Each row was made from one walk, in order. Every step used is in the known rows, and no mark comes twice. Write each row's walk.
Known rows
demav > sefev > bagod: [ 0.10  3.32 -0.89 -0.40 -0.10  1.20 -0.10 -0.35 -2.10 -3.13  1.49 -0.64
  1.32  0.02 -1.15  1.60 -1.39 -1.69  0.72  1.88 -1.54  1.27  3.27  0.57
 -1.85 -0.57 -3.38  3.66 -1.25 -3.59]
bagod > kekuz > mose: [-0.07  2.28 -1.19 -0.43 -1.27  0.98 -1.73 -0.95 -1.47 -2.46  0.37 -0.36
  0.60  1.89  0.45  1.69  0.99 -2.29  2.77  0.50 -1.32 -0.01  2.39 -0.07
 -2.36 -0.90 -3.86  3.42 -1.00 -1.50]
bagod > kekuz > mose > sefev: [-0.07  2.45 -1.71  0.35 -1.14  1.85 -0.73 -0.72 -0.81 -1.80  0.74  1.69
 -0.42  2.62 -0.85  0.36  1.91 -1.53  4.30  1.52 -1.63 -0.31  3.75 -1.60
 -3.03 -1.20 -2.29  2.05 -1.23 -2.10]
sefev > demav: [-0.07  4.10 -1.06 -1.59  1.44  0.84 -1.31 -1.30 -0.33 -3.24  0.73 -2.76
  2.68  2.41  0.05  2.97 -2.41 -2.50  1.61  1.02 -0.30  1.19  3.29  1.16
 -1.48 -0.75 -3.96  4.47 -0.52 -2.67]
funulip > susetuf > tosad: [ 0.25  2.04 -0.33  2.55  1.71  2.33 -1.80 -0.20  0.58 -2.56  1.69 -5.71
  1.25 -0.28 -1.95  0.79 -2.62 -2.05  0.26 -1.26 -0.23 -1.81 -0.05  4.23
 -1.51 -0.44 -2.40  6.21  3.21 -3.52]
funulip > sefev: [-1.75  3.26 -1.47  0.36  0.17 -1.17 -3.27 -1.53  1.52 -1.50  1.43 -2.95
  3.57  1.47 -1.68  2.16 -1.94 -3.56  2.08  0.19 -1.84  1.86  1.80  3.28
  0.53 -0.46 -5.06  3.45  0.08 -1.43]
nepi > funulip > sefev > demav > sinufib > senefuz: [-1.14  1.83 -2.15 -1.80  1.99  0.02 -0.10  3.27  2.78 -5.70 -1.34 -6.53
  1.01  1.89 -0.66  3.12 -2.72 -3.24  2.19 -1.65 -1.15  3.70  2.48  2.68
  1.01  0.16 -4.21  3.67 -1.94 -2.65]
bagod > kekuz > mose > sefev > tosad > susetuf > funulip: [ 1.61  1.92  0.14  2.79 -2.44  5.64 -3.11  0.29 -2.43 -1.45  1.66 -0.68
 -5.03  2.72 -2.60 -1.65  0.54 -0.74  5.04  1.75  1.35 -4.52  1.66 -1.75
 -0.50 -2.61 -0.18  3.21  4.83 -1.71]
balo > funulip > sefev > mose: [-1.17  1.55 -3.66  1.01  0.61 -1.54 -3.69 -0.95  2.17 -2.74  1.43 -3.25
  1.69  1.63 -1.71  2.88 -3.08 -4.28  0.55  1.69 -2.92  3.39  0.55  2.17
  0.84 -0.80 -1.50  2.99  1.81 -1.48]
puze > funulip > sefev > demav > kekuz: [-0.67  1.93 -3.96  0.12  1.41  0.36 -2.80  0.93  2.35 -4.24  1.37 -3.99
  2.06  2.87 -1.60  1.59 -4.85 -3.94  1.74 -1.08 -0.02  4.51  3.63  0.79
 -0.47 -1.46 -4.40  1.24  0.43 -4.02]
tosad > susetuf > funulip > sefev > demav > sinufib: [-0.28  1.93 -0.57 -0.43  0.35  1.53 -3.26  2.56  1.65 -4.03 -0.59 -6.91
 -0.05  2.41 -1.49  2.71 -3.42 -3.64  4.33 -2.19  1.56  0.04  1.61  2.69
  0.76 -2.27 -4.77  2.20  3.82 -2.20]
nagu > demav > sefev > bagod: [-0.89  3.39 -0.84 -1.33 -0.38  0.48  1.99  0.91 -1.72 -4.44  1.74 -1.82
  1.99 -0.86 -0.19  1.06 -1.72 -1.69  0.65  2.26 -0.16  2.03  3.40 -1.34
 -2.17  0.00 -4.70  1.39 -1.71 -4.66]
nagu > demav > kekuz > bagod: [-3.29  1.65 -1.13 -1.49 -1.40 -0.71  0.19  1.73 -0.92 -2.85  1.42 -2.22
  2.43 -0.75  0.62  0.42 -1.54 -1.05 -0.02  1.26 -0.57  1.45  2.57 -1.82
 -2.69 -0.64 -5.76 -0.01 -1.90 -3.47]
sefev > bagod: [ 0.19  3.26 -2.11 -0.28 -0.56  0.41 -1.87 -0.98 -0.98 -3.06  0.89 -1.25
  2.19  1.02 -0.60  2.61 -1.97 -2.89  1.24  1.00 -2.19  0.98  2.52  1.27
 -0.52 -0.57 -3.94  4.45 -0.47 -2.13]
demav > kekuz > mose: [-1.74  2.02  0.17 -0.36 -0.36  0.47 -1.80 -0.52 -1.25 -1.57  0.33 -0.58
  1.83  0.78 -0.42  1.04 -1.26 -1.35  0.16  0.34 -2.36  1.05  1.77 -0.39
 -2.29 -1.80 -4.62  2.18 -0.19 -2.01]
nepi > funulip > susetuf: [-0.58  2.53 -1.73  1.70  1.05  0.88 -2.74  0.46  1.99 -2.33  1.65 -4.66
  0.58 -0.34 -2.42  1.49 -2.40 -0.76 -1.62  1.25 -1.37  1.81  1.10  3.63
 -1.11  1.10 -0.35  6.44  1.12 -2.72]
demav > sefev: [-1.01  3.68  1.15 -0.49  1.04  1.09 -0.79 -1.38 -1.75 -1.10  1.23 -1.21
  2.37 -0.45 -1.04  1.00 -0.96 -1.48  0.23  2.18 -1.04  1.28  3.08  1.51
 -2.51 -0.57 -3.34  4.40 -0.99 -2.68]
balo > funulip > susetuf > tosad: [ 0.12  0.57 -1.22  3.24  2.76  1.45 -2.79 -0.10  0.83 -2.52  1.88 -6.20
 -0.43 -0.93 -1.95  0.15 -3.39 -2.13 -1.82  0.43 -0.51 -1.04 -0.78  4.39
 -2.17  0.14  0.21  6.57  4.88 -2.33]
balo > funulip > sefev > demav > sinufib: [-1.97  1.34 -2.59 -1.35  2.14 -1.59 -1.82  1.00  2.39 -4.46 -0.33 -5.35
  1.37  1.96  0.03  2.91 -3.38 -3.78  2.11  0.39 -1.07  2.96  2.11  1.67
 -0.71 -0.19 -3.20  2.29  0.44 -1.53]
bagod > kekuz > mose > sefev > demav: [ 0.79  2.85 -2.74 -0.75 -0.29  2.38  0.35 -0.07 -0.56 -3.97  0.92  0.83
 -0.96  4.51 -0.17  1.30  1.05 -1.23  5.26  1.26 -0.31 -0.09  4.76 -2.67
 -3.43 -1.44 -2.39  1.31 -1.64 -3.51]
demav > sefev > tosad: [-0.92  4.05  1.82  0.37  0.52  2.65 -0.65 -1.91 -2.78 -1.31  2.14 -1.46
  0.83 -0.15 -1.29 -0.06 -1.51 -0.84  0.78  3.26 -0.40 -0.71  2.15  0.07
 -0.78 -0.41 -2.38  5.39  0.11 -2.88]
kekuz > mose > sefev > tosad > susetuf > funulip > puze: [ 0.91  1.49  2.24  3.68 -0.89  5.37 -4.53  0.93 -1.09 -0.67  1.57 -2.76
 -4.87  0.07 -4.06 -1.10 -0.79  1.01  1.17  2.19  1.58 -4.40 -0.02  0.63
  0.35 -1.13  1.34  5.32  7.43 -1.77]
susetuf > funulip > sefev > demav > kekuz: [-1.01  1.70 -3.52  0.73  0.65  0.68 -3.03  0.80  2.06 -3.39  1.43 -3.54
  2.17  2.28 -1.48  1.26 -4.79 -3.51  2.26 -0.88  0.67  3.76  2.86  0.83
  0.16 -1.49 -4.60  0.63  1.13 -3.17]
mose > sefev > tosad > susetuf: [-0.10  4.56  1.83  1.19 -0.02  3.68 -2.47 -1.50 -2.12 -0.21  2.51 -1.81
 -0.96  2.17 -3.17 -0.54 -1.00  0.08  3.03  2.94 -0.86 -4.24  2.01  0.04
 -0.08 -1.97 -1.37  5.07  3.57 -1.90]
tosad > susetuf: [-0.13  4.02  1.72 -0.44  0.36  1.31 -3.51 -1.17 -1.60 -0.71  1.23 -3.68
  1.50  1.09 -1.63  1.87 -1.28 -1.42  0.89  0.76 -1.21 -1.88  1.59  3.00
 -1.11 -1.83 -3.97  5.37  2.77 -1.14]
demav > sinufib: [-1.97  2.81  0.79 -1.76  0.53  0.24 -1.11 -0.19 -0.20 -1.86 -1.52 -2.94
  3.20 -0.19  0.51  2.61 -1.35 -3.08  1.95 -0.06 -1.95  1.15  2.29  1.58
 -1.31 -0.64 -4.57  4.58 -0.89 -1.13]
puze > funulip > sefev > bagod > kekuz: [ 1.29  1.43 -6.35  1.20 -1.56  0.53 -3.09  0.77  1.46 -4.96  1.49 -2.31
  0.37  2.54 -1.39  1.89 -2.13 -5.22  3.92 -1.02 -0.93  3.22  3.45  1.23
  0.40 -0.34 -3.57  2.53 -0.33 -2.88]
mose > kekuz: [-0.91  2.88 -0.92 -0.76  0.01  1.03 -2.65 -1.94 -0.83 -0.94  0.63 -0.46
  3.08  1.16 -0.75  1.61 -1.06 -1.97  1.80  1.26 -1.77  1.67  3.02  0.14
 -1.87 -1.03 -3.16  4.17 -0.74 -2.48]
balo > funulip > nepi: [-0.31  1.04 -2.01  0.78  2.25 -2.15 -4.41 -1.56  0.56 -0.68  0.97 -1.51
  1.48 -0.57 -0.61  0.70 -2.80 -2.80 -2.74  4.43 -1.30  2.66  2.03  1.90
 -1.59  0.37  0.54  5.59  2.47  1.01]
susetuf > tosad: [-0.38  2.66  0.53  1.25  1.37  1.99 -1.45 -1.91 -0.10 -1.89  0.56 -3.21
  2.13  0.62 -0.85  1.14 -2.19 -3.43  0.74 -0.39 -0.44 -1.05  0.96  3.35
 -1.14 -1.87 -3.52  5.17  2.07 -2.55]

Write each row's walk
[ 0.31  2.30 -1.99  0.60 -1.37  1.32 -0.68 -0.17 -0.76 -3.10  0.47  1.37
 -0.67  2.28 -1.84  1.51  0.00 -1.79  2.98  1.64 -2.48 -0.25  2.86 -0.99
 -1.47 -1.54 -2.48  2.17 -0.19 -2.64] | kekuz > mose > sefev > bagod
[-1.58  0.89 -4.41  0.04 -2.74 -0.38 -2.72  0.52  1.31 -3.46  1.23 -1.16
  1.30  2.83 -1.60  3.22 -0.61 -2.92  3.64  0.06 -2.43  2.18  1.80 -0.63
  0.26 -1.85 -3.70  0.59 -1.29 -4.26] | funulip > sefev > mose > kekuz > bagod
[ 0.95  1.46 -2.18  1.04  1.53 -0.32 -4.56 -0.78  1.20 -1.48  0.17 -1.90
  1.60 -0.09 -1.28  1.25 -3.24 -4.42 -1.29  2.18  0.21  3.26  3.10  2.16
 -0.69 -0.38 -0.83  5.96  2.15 -0.60] | puze > funulip > nepi
[-1.54  2.15 -2.72 -0.84 -0.06  1.17  0.14  1.32 -0.51 -3.10  1.64  0.01
  0.28  2.71 -0.99  0.50 -1.21 -0.08  2.58  1.73 -0.90  0.65  4.85 -2.64
 -3.52 -1.74 -3.04  0.07 -2.20 -4.38] | mose > sefev > demav > kekuz > bagod
[ 0.71  1.95  1.46  1.93  0.48  2.86 -5.62  0.72 -0.26 -0.43  0.95 -5.29
 -0.45 -1.53 -2.67  1.03 -2.24 -0.80 -1.13  0.49  1.16 -1.10  0.56  4.40
 -0.33 -0.30 -1.08  6.71  6.19 -0.98] | tosad > susetuf > funulip > puze
[-0.03 -0.04 -3.33  1.61 -3.42  1.85 -5.16  2.13  0.78 -3.00  1.21 -3.32
 -1.79  2.61 -3.21  2.31 -1.47 -2.86  3.83 -0.86 -0.01  0.00  0.55  0.61
  1.12 -3.38 -2.56  0.85  3.64 -3.70] | tosad > susetuf > funulip > sefev > mose > kekuz > bagod
[ 0.87  2.15  1.88  2.89 -1.53  5.00 -3.72 -0.15 -1.85 -0.78  1.19 -1.54
 -4.25  1.91 -3.51 -1.00 -0.96 -0.84  3.25  2.12  1.19 -4.48  0.51 -0.23
  0.41 -2.94 -0.36  4.14  6.14 -1.48] | kekuz > mose > sefev > tosad > susetuf > funulip
[-1.72 -0.60 -5.28  0.66 -1.67 -1.25 -3.77  0.62  1.58 -3.42  1.37 -1.63
 -0.36  2.20 -1.59  2.46 -1.34 -2.98  1.61  1.75 -2.71  2.89  1.00 -0.39
 -0.46 -1.34 -0.97  1.03  0.35 -3.02] | balo > funulip > sefev > mose > kekuz > bagod
[-2.07  2.72 -2.27  1.08  0.31 -0.98 -3.13 -0.78  3.44 -2.15  1.26 -3.13
  1.93  1.42 -2.41  1.98 -2.41 -2.93  0.18  1.21 -1.85  3.44  1.59  3.80
  0.86 -0.26 -2.63  3.67  0.21 -1.94] | nepi > funulip > sefev
[-0.09  1.58 -1.24  3.38  1.94  2.51 -1.62  0.59  2.50 -3.11  1.58 -5.95
 -0.48 -0.28 -2.71  0.65 -3.05 -1.45 -1.66 -0.36 -0.17 -0.17 -0.26  4.72
 -1.20 -0.22  0.03  6.40  3.35 -4.01] | nepi > funulip > susetuf > tosad
[ 0.75  3.06  1.83  2.04 -0.65  4.19 -4.79 -0.91 -2.10 -0.71  1.57 -4.25
 -1.41  0.62 -2.33  0.05 -2.91 -1.91  1.43  1.44  1.30 -3.28  0.19  2.00
  1.46 -1.95 -1.76  6.49  5.87 -0.91] | sefev > tosad > susetuf > funulip
[ 0.90  1.86 -1.93  1.90  1.15  1.66 -3.94  0.54  1.05 -2.45  1.10 -5.26
  0.81 -0.43 -2.30  1.44 -3.05 -2.96 -0.30 -0.13 -0.12  1.54  1.59  3.67
 -1.29  0.65 -1.43  6.96  2.35 -2.59] | puze > funulip > susetuf
[ 0.76  3.16  1.23  2.77 -0.56  4.87 -3.87 -0.81 -1.50 -0.04  1.96 -2.17
 -2.38  1.38 -3.67 -1.22 -2.03 -1.13  3.00  2.55  1.13 -3.51  1.53  0.52
  0.74 -2.27 -0.18  5.12  5.66 -1.51] | mose > sefev > tosad > susetuf > funulip
[ 0.64  3.15  3.01  1.99 -0.21  4.90 -3.04 -0.41 -3.22 -0.83  2.17 -3.52
 -2.36 -0.32 -2.80 -0.89 -2.33 -0.74  0.98  2.44  1.98 -2.99  0.99  1.29
  0.06 -1.98 -1.23  5.62  5.09 -2.37] | demav > sefev > tosad > susetuf > funulip
[-0.63  1.75 -2.38  0.50 -1.24  1.32 -0.23  0.72 -1.07 -2.91  0.92  2.02
 -0.13  1.89 -1.79  0.41 -0.86 -0.79  2.35  1.16 -3.17  0.76  3.35 -2.91
 -2.25 -2.07 -3.09  0.03 -0.83 -3.44] | demav > kekuz > mose > sefev > bagod
[-2.62  2.53  0.40  0.32 -1.05  2.15  1.31  0.44 -1.40 -2.32  1.85  0.03
 -0.06  0.92 -1.01 -1.84 -1.22  0.11  2.20  2.86 -0.60 -0.53  2.32 -5.23
 -1.47 -1.47 -3.31 -0.38  0.19 -3.85] | nagu > demav > kekuz > mose > sefev > tosad
[ 0.96  3.18 -4.38  0.36 -1.33  1.86 -0.28 -0.34 -0.93 -3.11  1.74  1.66
  0.50  2.51 -1.14  0.71  0.37 -1.92  4.78  1.61 -2.30  0.70  4.93 -1.76
 -2.06 -0.52 -2.25  2.21 -2.03 -3.00] | mose > sefev > bagod > kekuz
[-0.21  2.74 -2.25 -0.81 -0.55  1.49 -2.07 -1.42 -0.43 -2.18  0.43 -0.30
  2.89  1.99 -0.83  3.03 -1.39 -2.65  2.35  0.94 -2.60  2.51  2.53 -1.29
 -0.84 -1.86 -2.40  3.35 -0.64 -3.76] | sefev > mose > kekuz
[-2.74  2.20 -0.37 -0.61 -0.46  0.56  1.17  0.92 -0.23 -2.11  0.91  0.25
  1.46  0.68 -0.79 -0.74 -0.76 -0.53  1.71  1.76 -1.22  1.49  3.15 -3.82
 -3.17 -1.58 -4.32 -1.33 -0.88 -3.71] | nagu > demav > kekuz > mose > sefev
[ 0.81  3.08 -2.62 -0.51 -0.94  1.78  0.52  0.10 -2.62 -3.86  2.04  0.32
  0.59  0.77 -0.18  0.99  0.01 -1.58  2.58  1.50 -1.39  1.26  4.39 -1.05
 -2.76 -0.23 -3.31  2.72 -2.62 -3.77] | demav > sefev > bagod > kekuz
[ 1.07  1.92 -3.20 -0.29 -2.45  1.19 -1.03  0.08 -1.85 -4.46  0.67  0.18
 -0.42  2.29  0.42  2.17  0.52 -2.43  3.24  0.19 -1.93  0.05  2.59 -1.05
 -1.80 -0.98 -3.91  2.66 -1.38 -2.33] | sefev > bagod > kekuz > mose
[-0.48 -0.29 -5.51  0.93 -2.47  0.59 -3.91  1.46  2.17 -4.19  0.56 -2.06
 -0.23  2.62 -2.17  2.90 -1.79 -4.51  3.13 -0.53 -1.14  3.57  2.06 -0.10
  0.45 -2.15 -2.24  1.39 -0.01 -4.65] | puze > funulip > sefev > mose > kekuz > bagod
[-1.19  3.48  0.21  2.05 -0.42  1.58 -4.08 -0.50  1.16 -1.99  2.79 -5.16
 -1.32  2.27 -3.68  0.67 -2.73 -0.94  0.93  1.69 -0.82 -1.47 -0.02  3.04
  2.52 -1.42 -1.69  4.74  4.11 -2.00] | nepi > funulip > sefev > tosad > susetuf
[ 1.41  1.68  0.02  1.71  0.56  0.91 -5.80 -0.01 -0.17 -0.32  0.84 -3.18
 -0.02 -0.20 -2.21  0.57 -2.91 -2.63 -0.49  1.87  1.29 -0.28  1.64  2.86
 -0.03 -1.64 -1.06  5.48  5.81  0.39] | tosad > susetuf > funulip > nepi
[-0.10  2.26 -0.39  1.94 -0.57  1.05 -5.64  0.07  0.99 -1.04  1.33 -5.06
  0.49  1.28 -3.19  1.33 -2.80 -3.51  2.25 -0.65  0.49 -0.36  0.65  4.56
  1.41 -1.97 -4.00  3.66  5.07 -0.93] | tosad > susetuf > funulip > sefev
[-0.10  1.03 -5.46  1.25 -2.64 -0.16 -1.70  1.25  2.13 -5.55  1.25 -1.05
 -1.81  3.23 -1.39  2.14 -0.34 -2.66  2.74  0.06 -2.08  2.53  1.91  0.48
  0.18 -0.58 -2.63  1.06 -1.00 -3.04] | nepi > funulip > sefev > bagod > kekuz > mose
[-1.73  2.10 -0.35  0.32 -0.24  1.21 -0.88 -0.34 -0.72 -0.88  0.69  1.43
  0.87  1.49 -1.74 -0.24 -0.43 -0.62  1.77  1.44 -2.61  0.79  3.12 -1.90
 -2.87 -2.05 -3.02  0.83 -0.46 -2.57] | demav > kekuz > mose > sefev
[ 0.29  2.84 -0.10  2.14 -0.33  2.38 -5.36 -0.39  0.29 -2.09  2.22 -5.74
 -1.17  2.16 -3.51  0.65 -3.43 -3.19  2.17  0.20  0.48 -1.69  0.55  3.10
  2.36 -1.82 -2.72  5.28  5.36 -1.83] | puze > funulip > sefev > tosad > susetuf
[-0.08  1.11 -1.17  0.99 -0.54  1.70 -3.85  2.25  0.63 -3.81  1.18 -4.63
 -1.43  3.36 -2.37  1.24 -3.44 -1.94  2.64 -1.78  1.14  0.02  1.13  0.71
 -0.12 -3.44 -4.85 -0.19  4.53 -3.05] | tosad > susetuf > funulip > sefev > demav > kekuz > mose
[-0.97  4.01  1.02  1.22 -0.60  1.39 -4.26 -1.28 -0.70 -1.41  2.96 -4.88
  0.36  2.35 -2.90  0.85 -2.22 -1.58  2.76  0.85 -0.79 -3.04  0.21  2.54
  2.22 -1.58 -4.19  4.51  3.98 -1.46] | funulip > sefev > tosad > susetuf
[-0.90  1.34 -1.78 -0.88 -1.80  1.81 -0.29  0.69 -1.89 -3.06  1.04  0.55
  0.04  0.94 -1.04  2.00  0.36 -0.88  1.86  2.05 -1.50  1.53  3.01 -2.38
 -2.77 -1.99 -1.97  1.61 -2.29 -5.51] | demav > sefev > mose > kekuz > bagod
[-1.20  3.16 -3.36  0.03  1.22 -0.44 -2.06 -0.07  3.63 -4.31  1.42 -4.06
  1.29  3.32 -1.78  2.92 -3.27 -2.75  1.11  0.88 -0.44  3.69  2.61  2.70
  0.41 -0.50 -2.63  2.88 -0.24 -3.38] | nepi > funulip > sefev > demav
[-1.86  1.41 -1.76 -1.80 -2.20  1.15  1.79  1.91 -1.56 -4.34  1.36 -0.57
  0.72  0.04 -0.10  1.51  0.07 -0.84  1.71  2.34 -0.16  2.26  3.08 -4.25
 -3.06 -1.46 -3.18 -0.55 -2.78 -6.59] | nagu > demav > sefev > mose > kekuz > bagod
[-1.01  3.63 -2.04 -0.77  1.74  1.60  0.07 -0.19 -0.08 -2.35  1.56 -0.09
  2.19  2.77 -1.26  0.47 -2.33 -0.64  2.59  1.60 -1.36  1.94  5.11 -2.28
 -2.92 -1.63 -3.00  1.02 -1.34 -4.10] | mose > sefev > demav > kekuz
[-0.79 -0.46 -5.06  1.53 -3.23  0.81 -4.14  1.28  1.89 -3.31  0.65 -1.55
 -0.02  2.04 -2.10  2.56 -1.70 -4.17  3.65 -0.32 -0.41  2.86  1.28 -0.09
  1.12 -2.17 -2.50  0.71  0.79 -3.81] | susetuf > funulip > sefev > mose > kekuz > bagod
[ 0.00  3.12 -1.03 -0.68  0.62  1.72 -0.28 -0.53 -0.01 -3.28  0.42 -0.12
 -0.19  3.71 -1.09  1.95 -0.45 -1.44  3.42  1.67 -0.50 -0.03  3.57 -1.16
 -2.53 -1.73 -2.51  2.14 -0.33 -3.21] | kekuz > mose > sefev > demav
[ 0.01  2.06 -1.98 -1.27 -2.31  1.14  2.81  1.96 -2.57 -5.89  1.53 -0.22
 -0.68  0.46  0.92  0.64  0.80 -1.27  2.67  1.44  0.11  1.06  3.46 -3.65
 -3.45 -0.36 -4.68 -0.37 -2.56 -4.92] | nagu > demav > sefev > bagod > kekuz > mose
[-0.31  3.52 -0.15 -0.50  0.49  1.48 -0.18 -0.87 -1.27 -2.41  1.09 -1.05
  2.09  0.41 -1.06  2.50 -1.32 -2.20  0.79  1.88 -1.87  2.02  2.61  0.13
 -1.50 -1.45 -2.53  3.56 -0.83 -4.01] | demav > sefev > mose
